Every row comes from one small tree of marks. Brackets hold a mark, then the marks that hang from it, in the order of their numbers. Every link used is in the known rows. Which tree was each row made from?
Known rows
(Q_182 (Q_134 Q_932) (Q_569 Q_893)): [ -4.6   5.9 -15.8 -12.0  -1.9   6.5  -5.0  -2.3  15.0  -2.8 -20.7 -25.3
   2.3  -8.4  -4.2   0.5   6.8 -10.0   5.3   9.8   5.7]
(Q_569 (Q_232 Q_134) Q_893): [ -0.2   2.4  -5.4   2.0  -1.8 -10.9  -2.9  -4.0  21.3 -17.4  11.1  -5.1
  21.3 -16.3  12.0   7.0  11.5  -9.7   4.4   1.1  -0.7]
(Q_932 (Q_893 Q_182)): [  2.5   0.5  28.2  16.6  13.0   0.6   6.2  -3.1  -3.5  10.3  10.8  32.5
  -3.6   1.5  -6.3  -3.8  -7.3  14.8   0.5  -9.9 -10.1]
(Q_134 (Q_232 Q_893) Q_569): [ -6.3   9.4 -14.3 -10.7  -2.9  14.9  -0.4  15.9 -14.7  -1.9  11.8  10.2
   1.2  15.2   7.6  -0.1 -14.4   0.0  -4.8   4.7   2.2]
(Q_182 (Q_134 Q_232 (Q_569 Q_893))): [-12.6  10.4  -5.0 -14.2  -7.5  29.3   2.0   7.9  19.3 -15.4  -7.9  -9.1
   6.1   4.9  -1.1  11.9  -0.3 -20.8  -4.8  11.7  -9.0]
(Q_569 (Q_232 Q_134) Q_932): [ -4.0  -3.6 -11.2  -6.9  -4.7 -19.3  -2.2 -10.1   3.1 -10.3  13.8  -2.5
  21.0 -14.6  13.4  13.1  13.0  -5.3  -0.3   0.5   1.0]
(Q_232 Q_134): [  3.2  -6.5   0.6   8.1  15.2 -18.1  -1.1   1.1   2.0  -5.9  21.4   7.7
  -0.8   4.3  -1.7   3.8   0.8   5.0 -10.8  -2.9   0.3]
(Q_232 (Q_134 Q_569 Q_932) Q_893): [ -7.2  -4.1 -34.1 -11.9  -1.8 -19.0  -7.4  18.6 -52.1   1.5  10.8   0.7
  -0.3   0.6  16.8   1.8 -16.0 -17.6  -1.2  -7.7   8.8]
(Q_932 (Q_232 Q_134 Q_182)): [  5.8 -12.1  12.4  14.6   2.4 -15.5   3.4   8.3 -14.9   8.4  12.9  17.8
  -8.3  14.9  -7.3  -0.6  -7.7   7.6  -2.6 -18.2   4.5]
(Q_932 Q_893): [  1.3   7.2  11.3  13.6  12.9   9.4   0.7  -9.3   5.0   9.2  21.2  21.0
   5.0   2.7 -27.5   7.4   4.0  18.7  -5.0  -4.0 -16.7]
(Q_932 (Q_893 (Q_182 Q_134 Q_569))): [  8.2   1.0  23.9  11.7   7.9  17.1   9.2  -0.9  18.7   8.5 -17.4   4.0
 -26.5  -3.3 -22.2  -9.7  -9.0  -8.8   5.3  -9.4  -3.4]
(Q_134 (Q_232 Q_182 Q_893) Q_569 Q_932): [-12.9  -2.3 -22.4 -20.5  -7.9  -0.5   1.5  28.9 -55.6  11.0  -4.4  10.9
   6.5  15.5  34.7  -2.1 -29.0  -4.5  -1.3  -0.8  20.0]
(Q_893 Q_134): [ -5.7   2.3   8.7   5.9  11.2 -15.4  -4.0   5.7  13.9  -9.8  26.7   9.7
   6.8  -2.7  -0.7  -2.2   6.0  -1.2 -16.0   5.3   0.6]
(Q_569 Q_932): [ -5.4   0.3   3.0  -6.3   8.8 -13.0  -1.9 -13.4   5.8   1.5  19.7   5.4
  20.5   5.1   0.5   7.7  11.7  23.2  -6.8   7.0  -4.7]
(Q_182 Q_569): [  6.9   0.6   4.0   6.4  23.0  -3.8   1.1   0.0  33.9   2.0   8.0   0.5
 -10.0   9.0 -11.3  -3.7  -1.4  17.7 -10.3   5.2   0.0]
(Q_134 Q_232): [ -3.9   6.4  -0.3  -0.7   7.1   9.0   1.1   3.0   6.8  -4.0  13.3  18.2
   5.3  11.7   2.0   6.6   1.3  16.9 -11.2  12.4  -0.9]
(Q_232 Q_182): [  0.7 -10.8  22.4   5.9  20.5 -18.2   7.1   5.5  10.6   7.4  13.4  13.5
   7.2  15.2   4.7  -4.9 -11.8  25.6 -12.6  -2.0   8.2]
(Q_182 (Q_134 Q_232 (Q_932 Q_893))): [-12.0  11.9 -16.1  -8.5 -16.2  32.8  -0.9  -0.9 -29.9   5.8 -10.1  10.8
   2.0  -6.4 -16.9  16.9   2.9 -11.4   1.0   5.8  -4.3]
(Q_134 Q_232 (Q_569 Q_893) Q_932): [-18.2   9.9 -28.3 -18.7  -4.9  12.0  -4.5  12.7 -20.0  -6.3  -0.8   6.3
  17.1   2.6  24.5  16.7  -2.4  -9.9  -4.6  12.9  -5.6]
(Q_893 (Q_182 Q_134 Q_569 Q_932)): [ 11.5 -14.0  14.9   5.9   6.2  -2.6   2.8  -5.3   4.5  -1.5 -28.7 -17.9
 -34.5   1.9  -9.5 -15.1  -3.7  -0.1  -3.1   5.0   1.0]
(Q_569 (Q_232 Q_134 Q_182) Q_932): [ -2.2 -14.3   0.3  -7.4  -1.8 -28.5   4.5  -0.6  -5.8  -3.1   6.0  -2.6
  21.6  -7.9  27.3   5.8  -0.4  -4.5   0.1  -8.1  12.2]
(Q_569 Q_232 (Q_893 Q_134 Q_182) Q_932): [-12.5   4.7  12.1  -8.4 -14.0 -19.9  -3.3  -4.1  11.5 -18.3   5.3  -2.2
  34.1 -27.5  43.4  -5.2  16.0 -21.5  11.1   3.3   5.1]

Write each row's tree
[  2.9   3.7   3.3  -1.7   1.7   9.2   4.1  -2.5  55.8  -7.7 -13.6 -18.2
  -7.7 -11.6 -19.5  -0.4   1.9  -6.9  -4.4  10.1   6.3]  (Q_182 Q_134 (Q_569 Q_232))
[  0.6  -5.8  15.8  -0.4 -16.9  -0.1   0.0 -16.0   9.8 -14.3 -25.9 -18.7
   4.5 -18.6   7.5  -5.4  10.1  -7.9   9.4   9.6  -1.2]  (Q_569 Q_232 (Q_893 (Q_182 Q_134 Q_932)))
[  5.4  13.2  -3.4   7.6  -5.7  22.4  -2.9 -18.1  -0.4  20.6   6.7   9.7
  -6.5   3.6 -40.9  10.9  15.6  10.9  10.4 -12.2 -22.2]  (Q_182 (Q_569 (Q_932 Q_232 Q_893)))
[  8.0   8.7  -8.2  -0.5  -0.3  -0.5  -1.4   0.6  27.2   1.0   2.0 -10.0
   0.4  -6.5  -1.0 -12.5  -4.1   7.6   6.6   2.9  13.7]  (Q_182 (Q_569 (Q_232 Q_893)))
[  5.2   1.1  15.4   4.9  -6.1  15.7   4.0   1.7  31.4   7.8 -20.3 -16.7
 -10.0   8.8 -21.2  -8.0  -1.1  -2.3  10.6  -8.6   4.5]  (Q_932 (Q_232 (Q_182 Q_134 (Q_569 Q_893))))
[ 19.2  -1.7 -15.2  24.3  -6.1  15.6  -7.3 -12.9 -32.8  12.4  -2.9  -2.2
 -37.6   1.8 -46.8   8.1  12.5  -5.0   7.6 -17.8 -26.1]  (Q_182 Q_569 (Q_932 (Q_232 Q_134) Q_893))
[  1.1  -1.7  22.2   0.1  -5.2  -4.0   3.3   3.7  -2.8   1.2  -5.4   3.1
  -6.2   1.7   3.8 -21.7 -13.6   2.9   7.8  -2.2  18.7]  (Q_232 (Q_893 (Q_182 Q_134)))
[  7.3   0.6  -3.7  -4.5   2.6   8.3   5.7  18.7  -7.2   9.7  -6.0  -1.2
  -8.9  18.5  19.2 -18.6 -20.7   9.2   4.6  -3.1  24.3]  (Q_134 (Q_232 (Q_182 Q_569) Q_893))
[ -7.9   2.7  13.7  -9.1  -8.3 -13.5   1.1 -13.3  16.9  -8.3  -0.3   2.7
  34.2 -16.1  35.0  -0.9  11.2   4.3  13.7   4.8   2.1]  (Q_569 Q_232 (Q_893 Q_182) Q_932)
[  1.1 -12.4  16.7  11.2   5.2 -26.0  -4.3   1.5 -22.5  -8.8   4.6   6.2
 -11.1  -4.4  14.3 -13.3   3.3  -2.4 -10.6   3.9  -0.9]  (Q_893 Q_134 (Q_182 Q_932))
[  3.4  -2.6 -18.2  -6.8   0.6 -14.3  -1.5  -6.3  18.4  -8.4   1.4 -15.8
   4.4 -13.8  10.3   6.1   9.8 -12.3   2.2  -0.9   2.7]  (Q_182 (Q_569 (Q_232 Q_134) Q_932))
[ -0.7   2.1 -14.2  -3.3   2.4  18.0   5.6  13.6 -31.4  20.2 -14.9  13.3
  -8.1   6.3   8.1   4.4 -14.1  -1.1   2.4  -5.1   5.5]  (Q_134 (Q_232 (Q_182 Q_569)) (Q_932 Q_893))
[  1.2   2.7  -2.0  -5.0   0.8  21.3   7.6   0.5 -13.8  16.5  -8.1   5.1
   1.2  10.5   6.1   4.7  -3.0   2.7   6.4  -8.2  -2.5]  (Q_134 (Q_232 (Q_182 (Q_569 (Q_932 Q_893)))))
[-10.6  10.2  -8.5  -9.3   2.8  17.8   0.2   9.0  11.1 -11.6   7.8   6.0
  12.4   9.9  13.1  12.0  -1.9  -4.7  -6.6   9.9 -12.3]  (Q_134 Q_232 (Q_569 Q_893))
[  5.8   3.8   5.6  16.3 -19.1  30.5  -5.1 -23.4 -23.2  12.2  -7.0   1.3
 -19.5   0.6 -65.4  12.2  16.7   6.2   3.4  -6.2 -28.3]  (Q_182 Q_134 (Q_932 Q_232 Q_893))
[  7.8   6.9  10.3  12.3 -10.1  -6.5  -3.7  15.5  -8.0   5.2   2.8   9.6
 -23.5  -0.1  -0.2 -29.6  -7.5 -12.0  13.2 -14.1  14.0]  (Q_932 (Q_232 (Q_893 Q_134 (Q_182 Q_569))))
[ -1.1   1.1 -18.8 -11.2 -16.3 -17.1  -6.0  -7.8 -18.3  -6.2  13.7  -8.8
  23.4 -14.8  17.9   0.7   7.8  -6.9  12.5  -4.9  11.5]  (Q_569 (Q_232 Q_134 Q_893) Q_932)
[  8.9   1.6 -11.0   2.3  -1.7   2.1  -6.4 -16.1  25.5  -9.1 -12.4 -27.6
   2.6 -11.8  -1.7   0.5  16.9   6.0   4.2  11.8  -9.1]  (Q_182 (Q_569 Q_232 Q_893) Q_932)
[ -3.0 -15.1   9.0  -6.3  -0.9   0.6   2.2   0.7  -7.0  -4.1 -20.0 -28.2
  -1.2   8.1  -3.5   1.5  -5.9  -9.8  -6.2   0.6  -8.6]  (Q_232 (Q_182 (Q_134 (Q_569 Q_893)) Q_932))
[ 10.3  -1.7  -6.9   5.7   9.8   0.7  -7.4 -14.4  10.5  -3.8  -6.7 -24.4
  -5.7   3.6  -7.2  -3.1  15.0  13.4   0.0   9.4 -11.9]  (Q_182 (Q_569 Q_893) Q_932)
[ -2.5   0.1 -13.7  -8.8   4.8   1.2  -1.7   1.9   9.6   3.0 -16.7 -14.4
 -11.7  -3.2 -13.5   1.1  -2.1  -4.1  -6.1   9.6  10.0]  (Q_182 (Q_134 Q_932) Q_569)
[ -6.5  -9.3  12.8  -2.6  11.3 -13.4  10.6  14.7  24.1  -0.2   5.7   9.3
   9.4   3.5  12.6   4.8 -20.4   1.9 -15.2  -1.1   3.6]  (Q_134 (Q_569 (Q_232 Q_182)))
[ 11.0 -15.4   8.1  19.6  -6.1 -16.4  -4.0  -5.3 -42.4   2.1  -0.1  14.6
 -26.9   6.4  -6.3  -4.3   2.8   4.3   2.3 -11.2  -7.9]  (Q_893 (Q_182 (Q_932 (Q_232 Q_134))))
